What can hang from each mark:
benafu: dute kabot
kabot: benafu binu fivi
dute: benafu kipef
binu: kabot kipef tosotar
kipef: dute
tosotar: binu
fivi: kabot

Each row was made from one small tree. Brackets hold a mark, then the marks that hang from it, in alphabetical order. Every link used is in the known rows. Write each row's tree.
Known rows:
{benafu {dute kipef} {kabot {binu tosotar}}}:  -8   2   1 -22  -2  13   2  -8  -2  14 -32  -1   9 -18  12   8   0  28   5  -2   2
{kipef {dute {benafu kabot}}}:  18  -2   1  -6   2  -3   9 -11   2 -10  24  18  -5 -11 -10   8 -19  -6  -1  -5  -3
{kabot benafu fivi}:  -7   6 -10  16  -2  -7  -9  -1  -2  17  21  -6  -7  21   3   0   6  10   3   3   8
{kipef {dute {benafu {kabot binu fivi}}}}:  15  -4   1   0   0  -4 -10   2   2  -4  28  24   8 -22  -9  10  -6  -2 -10   2  -4
{fivi {kabot benafu binu}}:   3  -2  -7   5  -2  -4 -17  18   3 -18 -15   4  18  -6   8   8   5   0  -1  -1   3
{kabot benafu {binu tosotar}}:   2  -4  -7   7  -2   6  -9  13   5   4 -24   0  11   8   0  -2  14   7  -5  -3  -6
{tosotar {binu {kabot benafu fivi} kipef}}: -22  -3  -9  19  -3 -11 -10  -3 -15   9  21 -26 -21  25  -2 -16   3 -30 -10  13  10
{kabot benafu {binu kipef}}:   4 -12   3   6   4  -1   5  10   6 -15  12   6  12  16  -2  -4  -3  -5  -3   0  -2
{kabot benafu binu fivi}:  -7  -1  -6  13  -3  -5 -16  15   4   7  16   2   7  10   6   3   6   7  -5   2   5
{dute {benafu kabot} kipef}:   2  -1  -4 -17  -5  -2  18 -10  -6  -4  33   7  -8 -11   5   3 -23  -4  11  -4   4
{binu {kabot {benafu dute}}}: -15   9   5 -13  -5   5   4  -6   3 -12   0 -21 -18  24  11   3  -6   2   6  -8  12
{kabot benafu {binu kipef tosotar} fivi}:   1  -8  -8  20   4   1 -10   4  -3  16 -13  -1  14  17  -9  -9  26   6  -8  11  -9
{tosotar {binu {kabot benafu} kipef}}: -17  -8  -3   9  -2  -7   2  -1 -10  -8  14 -24 -20  22  -1 -16  -7 -37 -10   4   8
{binu kabot tosotar}:  -8   5   3   4  -6   5   0   8   7   0 -17  -9 -23   4   5 -10  -6 -19  -6 -11  -5
{benafu dute kabot}:   3  10   0 -25  -1   6  -5 -20  -2   8   3  -6 -10  15   9  14  -5  13   2  -2   0
{fivi {kabot {binu kipef}}}:  15  -7   6   1   4  -5  -6  21   5 -22 -14  12  15 -17  -3   0  -1 -17  -5   1 -11
{kabot {benafu dute} binu}:   3   6   3 -18   0   7  -3  10   8  -8 -10  -5  10   9   7  11   6  14   2  -6   2
{kabot {benafu dute} {binu kipef} fivi}:  2  1  2 -4  5  0 -4  0 -1  3  3 -6 12 19 -2  4 18 13  1  9  0
{kabot {benafu {dute kipef}} fivi}: -21  17  -1   1  -1  -2  11  -9  -5  21   9 -14  -5   0  13   3   1  30  23   1  21
{dute {benafu {kabot binu fivi}} kipef}:  -1  -3  -6 -12  -6  -4  -1   4  -6   4  34  13   5 -21   6   6 -12   0   1   2   4

Which tree is each row?
 13   0  -4   1  -1   3 -18  21   7  -4 -51   6  14 -28   0   3  15  -5 -10  -4 -15
{fivi {kabot {binu tosotar}}}
  7  -3   7   9   3  -4  -4  16   7   5  21  10   5  -1  -5  -4   0 -13 -10   4  -8
{kabot {binu kipef} fivi}
-14  11   4  -9   0   3  21  -5   1   4   0 -10  -3   0  14   2 -10  23  25  -7  18
{kabot {benafu {dute kipef}}}
 24  -8   1   1   9   2  16 -23  -5  -2  -5  15   2  -5 -26  -4   1  -6  -3   3 -18
{binu {kipef {dute {benafu kabot}}} tosotar}
  1   7 -10 -16  -1  11 -25 -14  -6  28 -26  -5   7   2   3  12  26  24 -11   7  -8
{benafu dute {kabot {binu tosotar} fivi}}
-10 -10  -1  14   0   3   8  -7  -3  -4 -10 -15 -12  29  -5 -18   5 -12  -2   0  -3
{binu {kabot benafu} kipef tosotar}
 17  -9  11  20  11   0   0  14   8 -12 -50  20  23 -40 -17  -5   7  -6  -5   1 -14
{fivi {kabot {binu {kipef dute} tosotar}}}
 16  -5  15   7   5   2  27   0   7 -19  -9   8 -13 -15 -23 -17  -7 -31  -2  -7 -15
{binu kabot {kipef {dute benafu}} tosotar}
  5  12  -5 -11   1   0  -8  -8  -3  -9 -28 -13   5   3   7  12  16  13  11  -1   4
{fivi {kabot {benafu dute}}}
 -3   4 -10  -8  -5  -7   7 -14 -11  14  39   5 -10 -10   5   4 -13   2   9   3   7
{dute {benafu {kabot fivi}} kipef}
-13   4   9 -13  -1   5  15  12   6  -5  -6  -3  11 -12  15   6  -9  23  16  -7  16
{kabot {benafu {dute kipef}} binu}
 34  -9  14   1   9  -7  10  21   9 -39 -11  27  22 -43 -21   1  -5 -24  -2  -3 -16
{fivi {kabot {binu {kipef {dute benafu}}}}}
-12   9   3 -21  -2   5  13 -20  -5  11   7  -5  -9  -6  15  10 -19  22  17  -4  14
{benafu {dute kipef} kabot}
-22   3 -11  22  -7   0 -13  -5  -5  17  -7 -17 -18  24   4 -10  13   0  -5   2   5
{binu {kabot benafu fivi} tosotar}
-18  13  -2 -11  -2   0   0 -22 -11  28  16  -6 -10  -5  15  10  -8  29  15   4  17
{benafu {dute kipef} {kabot fivi}}
-17  -5  -6  25  -1  -1  -4 -11  -9  12  -4 -16 -13  32  -6 -17  16  -6  -4   9   0
{binu {kabot benafu fivi} kipef tosotar}
-11   0   7  13  -1  -7   2   0   1   1  31  -5 -23  12  -2 -12 -12 -25  -5   2   1
{binu {kabot fivi} kipef}
 14  -9  18  17  10   3  12  15  14  -4 -23  21  12 -22 -18  -9  -3  -4  -8  -4 -14
{kabot {binu {kipef dute} tosotar}}
 19  -5  -5 -25  -5   2  -6   5   2 -16  21  13   5  -2  -1  11  -9 -14 -11  -4 -11
{dute {benafu {kabot binu}}}
